Each row was made from one path, in order. Every step used is in the known rows, and no mark comes twice. Write each row's path.
Known rows:
Q P C Z B V: [ 21.3 -11.3   8.8  42.9   1.2 -15.4  -6.4  16.7  17.2 -23.5   0.4   6.8
  40.4  20.3   5.4  16.2  10.3   4.1 -51.6 -16.6 -42.8 -27.1  47.5  10.2
   0.2]
V B Z F: [ 19.5  -0.8  13.6  15.0  11.1  -8.4 -13.9   7.8  -3.8  16.7  15.4  22.8
   4.4  26.2  -0.2  20.7  24.1  -4.9 -47.3 -19.4 -16.3  21.1  46.7   9.5
 -12.4]
Q P F: [ 36.3  12.1  21.5   7.4 -35.8 -24.5 -11.2  -4.0   8.7  -4.0 -14.5   5.7
  50.6   7.5   8.5  -4.4  16.8  -6.4 -30.4  -6.5 -13.3  29.0  12.3 -10.5
  10.6]
F Z C P Q: [-18.6 -13.0  15.5 -17.5  -4.4 -29.1 -16.9   3.7  17.8  24.3   3.8 -19.4
  33.4  -6.3  11.5  -7.8  36.2  27.2 -47.6  -2.5   4.1 -30.1  61.0  -5.4
  10.6]
L Z C G: [ -4.5  -5.3   5.4  20.8 -32.8  20.2 -24.6  10.5  36.6   6.4  10.5 -21.6
  31.3   5.7  17.0   2.6   3.1   5.0 -34.4  -7.9  23.9 -49.3  41.9  15.0
  24.4]
Q P C: [ 21.4   0.6  37.4  18.9  -7.8 -15.6 -24.8   4.8 -12.8  18.7 -23.7  -3.3
  52.4  11.4   7.6 -15.2  -0.8  -2.2 -30.5 -17.3 -31.2 -19.0  31.9 -33.2
  22.7]
Z B: [-18.6  -8.1   4.0  22.9  -9.1  -0.5  16.8 -10.5   6.3   5.5  22.1  13.0
   2.3  31.6 -22.8  -1.3  13.3   7.0 -25.2  -3.5  20.6  -1.8  23.3  14.1
   4.2]
C P: [ -9.7  -8.7  10.8 -16.5  -5.7  -8.6  -7.0   7.8  10.5  17.6 -12.4 -27.7
  37.0 -24.8  22.7 -11.5  -0.9  25.0 -22.1  10.1   0.3 -33.4  30.8  -6.0
   1.1]
T P Q: [-35.5   0.7  12.9  -3.2 -10.5 -36.8 -16.1  -1.3  16.1  18.9   2.0   1.0
   5.0  12.7   0.6  11.2  31.1  23.1 -47.8   2.2   9.8   8.4  45.0  19.2
  15.5]
C Z F P Q: [-11.2  -4.5  22.1 -31.4  -5.7 -39.6 -20.4 -10.8  12.9  24.5  28.6  -6.1
  27.5   6.2 -17.2  -2.7  51.1  14.2 -50.9 -16.1  -5.3   0.3  47.6  23.4
  14.9]
V B Z C P F: [ 15.2  17.6  21.7  13.0 -42.4 -32.3 -27.8   2.1  12.4  20.9  -8.2 -11.8
  47.6  -7.3  20.4   2.2  35.4   3.2 -49.1   0.9   0.3   8.7  48.1  -1.2
   2.2]
T P F Z: [ 25.9 -14.7   2.7 -33.1 -46.2 -29.6   2.0  -1.7   8.6   8.5   4.5 -13.9
  -8.0 -14.9  -3.6 -21.5  22.9  -6.0 -13.5 -24.8   9.0  33.3 -10.8  17.8
  -7.2]
B V: [ 23.5  -3.2  -4.6  20.8  18.2 -12.7 -10.8  21.5   7.3 -43.5  -4.0   0.0
   8.4  -5.4  16.1  21.5  -3.4  -7.8 -13.9   1.7 -40.6 -11.7  10.0   7.3
   3.7]
C P F Z B V: [ 23.5 -16.4  -0.8  14.2  -7.8 -27.1   1.7  18.5  18.0 -33.5   8.1  -8.2
  23.7  -1.5   6.3   6.7  14.9  -1.7 -37.2 -10.6 -26.9  -9.1  29.1  15.7
   3.5]
Z F: [  3.8  -5.9   5.8   1.3  -2.3   8.2  -3.1  -5.9   0.1  14.6  17.5   8.6
   2.8  25.8  -4.2  -7.4  33.3   4.4 -38.2  -3.8   0.6  13.3  36.8   6.4
   2.0]
Q P C G: [ 12.9  -4.6  22.1   2.3 -23.6  -9.8 -18.0  29.6  20.5  11.6 -14.3 -32.4
  68.3  -8.9  14.5 -15.3 -11.2  10.2 -22.8  -8.9  -6.9 -29.9  43.8 -19.8
  43.9]
Q P F Z L: [ 23.8 -31.4  14.5  -8.0 -33.9 -12.7   5.6 -16.5  21.4   0.7  13.8  12.4
  -1.2   9.1 -22.3 -27.4   8.3   5.0 -16.6 -28.4  24.0   9.2  -9.2   5.8
  -7.6]
Q P C Z F: [ 13.7  -7.3  16.4   7.4 -19.6   4.9 -14.4  -2.5   9.3  39.0   3.0   3.7
  40.5  29.5   2.8 -13.0  42.5  12.7 -63.4 -24.5 -21.9  -4.6  65.9  -0.8
  -7.1]
L Z C: [ -1.9  -0.4  13.7  45.1 -20.5  27.6 -34.7 -22.5  10.3  12.1  12.1  11.4
   0.0  31.8  11.5   9.4  19.3  -8.8 -46.7 -15.9  12.7 -46.6  29.3  16.2
  -4.6]
B Z C G: [ 21.8 -11.0   2.6  13.3 -11.0   6.7 -18.2  21.3  27.4   1.6  13.2 -13.3
  29.3  -1.1   5.0  -2.7  -3.5   7.5 -24.8  -8.0  10.7 -35.1  29.5   0.0
  21.8]
L Z F: [ -7.3   3.6   3.7  16.8 -18.8  22.8 -25.8 -11.2  15.4  17.0   8.0  10.4
  12.4  33.0  14.4  12.1  31.4  -9.2 -55.4 -20.8  -8.1  -5.4  47.8  19.8
  -1.5]
V B Z: [ 23.0   7.6  11.6  20.8  19.5 -23.8 -15.4  18.9  -6.1   3.3  -2.1  20.6
   2.3   0.7   6.2  40.4 -13.0 -13.5 -13.0 -22.3 -23.9  11.4  14.4   4.6
 -21.1]
L Z B: [-28.9   1.8   1.6  38.4 -25.4  14.0  -5.6 -16.4  21.0   7.9  13.4  14.7
  12.2  38.8  -4.1  18.9  11.0  -6.9 -42.7 -20.7  11.6 -20.9  34.0  27.0
   0.0]

Write each row's path:
[ 12.3 -25.1   3.4 -11.6 -38.0 -11.4   4.5 -15.8  23.1   3.0  16.4   7.4
 -13.3   4.7 -23.5 -26.3  14.2   2.1  -9.0 -25.1  28.5  14.4 -10.6  10.2
  -7.7]	P F Z L
[-13.8  -6.6  13.8  14.1 -30.4 -12.0   0.7 -13.1  12.6  33.9  21.6  -0.9
  29.1  25.4 -27.0 -11.5  29.6  11.7 -45.1 -24.8   4.8 -18.2  44.0  19.9
  -0.8]	F P C Z B
[ -3.2 -15.6  22.2   4.8  -8.4   0.4 -15.2  -3.4   6.7  24.8   1.8 -21.7
  30.6  -8.0  17.2 -19.0  13.7  28.5 -42.1  11.3  15.3 -52.3  43.5  -3.2
   0.7]	Z C P
[ 38.4 -19.8   6.4  23.0  -2.2 -25.1   4.7  14.9  13.7 -42.2   9.4   6.8
  22.7  11.3   0.0   9.5   8.9  -7.5 -37.5 -17.6 -31.7  -3.2  20.0  13.7
   2.7]	Q P F Z B V
[  7.2   1.4  13.7 -11.5 -30.9 -16.1 -23.0  -3.6   9.1  41.0  -1.3 -20.1
  38.0  -8.5  -5.4 -14.6  23.9   7.0 -28.1 -29.8 -23.1 -23.1  29.9   8.9
  -7.3]	F P C Z
[ 17.2 -16.9   1.1  18.4   1.9  -1.1 -13.6  -8.4  20.0  -2.4   9.6  31.1
  -7.0  16.9 -20.1   0.4 -10.1   2.5 -15.5 -23.3   2.1  -5.7  -5.9   0.6
  -9.6]	B Z L
[-26.7  -3.8  17.4  -4.9  -2.8 -26.6 -22.0   2.3  18.3  24.3   0.8 -15.4
  39.6  -0.3  14.0  -1.3  36.9  29.2 -52.5   7.0   4.2 -31.2  68.2  -6.2
  15.3]	Z C P Q
[  4.5 -12.9  15.0  27.5   0.8 -12.6 -10.4  -4.2  13.8   5.1  12.6  32.3
 -12.5  19.0 -17.2  15.9  -8.4   3.6 -20.4 -21.6  13.0   0.6  10.7  11.8
 -16.9]	V B Z L
[  1.7 -17.3   3.8  -8.1 -36.1 -19.4  18.9  -6.0  14.3  11.8  19.6  -6.8
  15.6   8.9 -17.1 -19.8  26.5   4.6 -30.3 -18.9  19.6   8.6  22.6  13.2
  -0.7]	C P F Z B
[  2.5  -2.5  23.2 -27.2   7.8 -44.4 -28.1  -6.5   6.4  14.5  27.1   2.2
  24.8   6.0 -17.8   1.6  41.6   4.5 -48.3 -18.5 -16.2   6.7  38.1  14.7
  21.3]	B Z F P Q
[  8.9 -29.1  19.4 -13.2 -11.4  -2.5  -8.1  -1.4   6.8  24.1   6.5 -27.2
  22.0 -16.8  13.7 -28.4  13.1  25.6 -35.8  -2.2  15.6 -51.1  32.2  -1.5
  -6.7]	F Z C P
[  9.3   5.5  36.7  -9.9 -16.7 -33.0 -34.3  -7.1 -18.7  26.7   3.5 -21.7
  30.4  -9.3 -13.5 -25.3  14.4  -9.2 -18.7 -17.3 -19.1 -14.8  14.3  -5.0
  31.6]	F P C
[ 19.4 -16.8  29.0 -33.3 -13.3 -18.3 -13.2 -22.0  -0.1  24.3  41.6  -8.2
  13.2   1.3 -27.0 -21.0  33.9   7.5 -40.9 -21.4   0.7  -6.9  14.6  39.5
  -0.3]	C Z F P
[-21.4   0.1  24.4   4.5   3.9 -37.5 -26.9   9.8  15.1  27.1   1.0  -7.8
  38.9   0.4  16.9  15.9  32.7  25.2 -57.9  -0.5  -1.6 -26.3  76.8  -3.0
   6.7]	V B Z C P Q
[ 16.8   5.8  46.1  -0.3 -11.6 -39.1 -40.3  -2.3 -21.6  36.7  11.4 -10.1
  30.5   4.2 -13.0 -12.1  26.7 -11.8 -42.9 -26.4 -24.0  -3.8  40.6   1.4
  23.9]	V B Z F P C
[  7.6 -11.8  27.6  14.9   0.6 -11.0 -22.9   5.5   4.2  26.1   0.5 -11.1
  31.3  -7.3  20.0   0.7   7.1  21.7 -48.6   0.2   3.5 -47.1  50.5  -1.4
  -9.5]	V B Z C P
[ 18.7 -17.1   4.3  -7.9 -38.3  -1.2  -6.1  16.3  29.7   5.5  17.9 -30.1
  25.5  -9.7   2.6 -21.1  13.9   7.4 -20.2  -9.2  28.8 -20.4  26.5   6.4
  23.4]	P F Z C G
[ 50.8 -18.5  10.1 -31.3 -30.6 -24.1   6.8   1.7   4.3  -3.6  -0.9  -7.8
  18.8 -13.6  -1.6 -21.7  10.6 -11.6  -7.4 -32.3  -8.6  23.1 -13.6  -4.1
  -7.6]	Q P F Z
[  2.9  -1.3   5.3   3.5 -23.1   6.1 -15.2  -1.4  10.1  42.0   5.8  -1.5
  28.6  24.9   1.3 -11.7  48.9  10.1 -55.5 -21.4 -17.1   0.9  65.1   2.7
  -6.9]	P C Z F
[ 10.2  -8.6  -1.7  37.0  11.9 -13.4   1.2  14.3  11.8 -39.8  11.0   9.1
   9.3  16.5  -0.1  20.4   5.3  -2.8 -31.4  -0.7 -26.3 -12.7  26.1  16.9
   7.0]	Z B V
[ 19.6 -15.8  34.8 -30.9  -3.6 -21.7 -13.3 -22.8 -10.7  13.4  43.5  -5.6
   4.5   2.1 -29.1 -22.8  27.2   1.0 -32.9 -12.8   5.8  -1.1   4.4  33.6
  14.3]	Z F P
[  4.5 -14.9   0.2  -2.3 -34.4 -16.7  21.0  -8.8  10.8   5.3  23.9   2.5
   3.2  17.2 -25.5 -15.5  26.5  -3.9 -22.3 -22.5  19.4  19.6  12.0  14.8
  -1.1]	P F Z B
[-19.5  -2.7   3.0  25.6 -29.8  -2.4   4.8  -6.7  16.4  32.4  10.8   3.0
  27.5  30.8 -17.6  -5.4  28.2  12.4 -43.1 -21.2   3.0 -14.0  51.0   9.8
  -5.2]	P C Z B
[ 11.1   2.6  39.5  -9.6 -18.0 -28.6 -35.7  -9.8 -18.0  34.0  11.9 -17.4
  31.2   3.6 -15.7 -29.4  31.0  -7.5 -37.4 -18.9 -18.3  -8.5  32.3  -2.2
  33.1]	Z F P C
[-32.1   0.9  16.5   2.4 -10.4 -19.4 -32.8  -0.6  25.6  25.2  -3.4 -14.4
  44.4   3.6  23.1   8.0  36.1  23.0 -60.8  -1.6  -0.7 -40.7  73.7   0.1
  13.8]	L Z C P Q
[ 30.7 -23.4  15.2  -5.0 -35.0  -2.1  -5.3  15.2  28.4   1.9  15.5 -25.2
  37.4  -4.7   3.9 -22.3   7.9   9.9 -28.4 -12.6  24.4 -26.4  27.8   2.7
  23.5]	Q P F Z C G
[ 24.3  -4.9  23.7  44.0   9.3  -3.9 -22.7  -3.3  -8.4  12.3  19.1  23.7
  -8.3  24.4  -3.5  17.9  12.3  -4.7 -38.5 -14.0   4.8 -19.5  28.4   6.3
 -15.3]	V B Z C
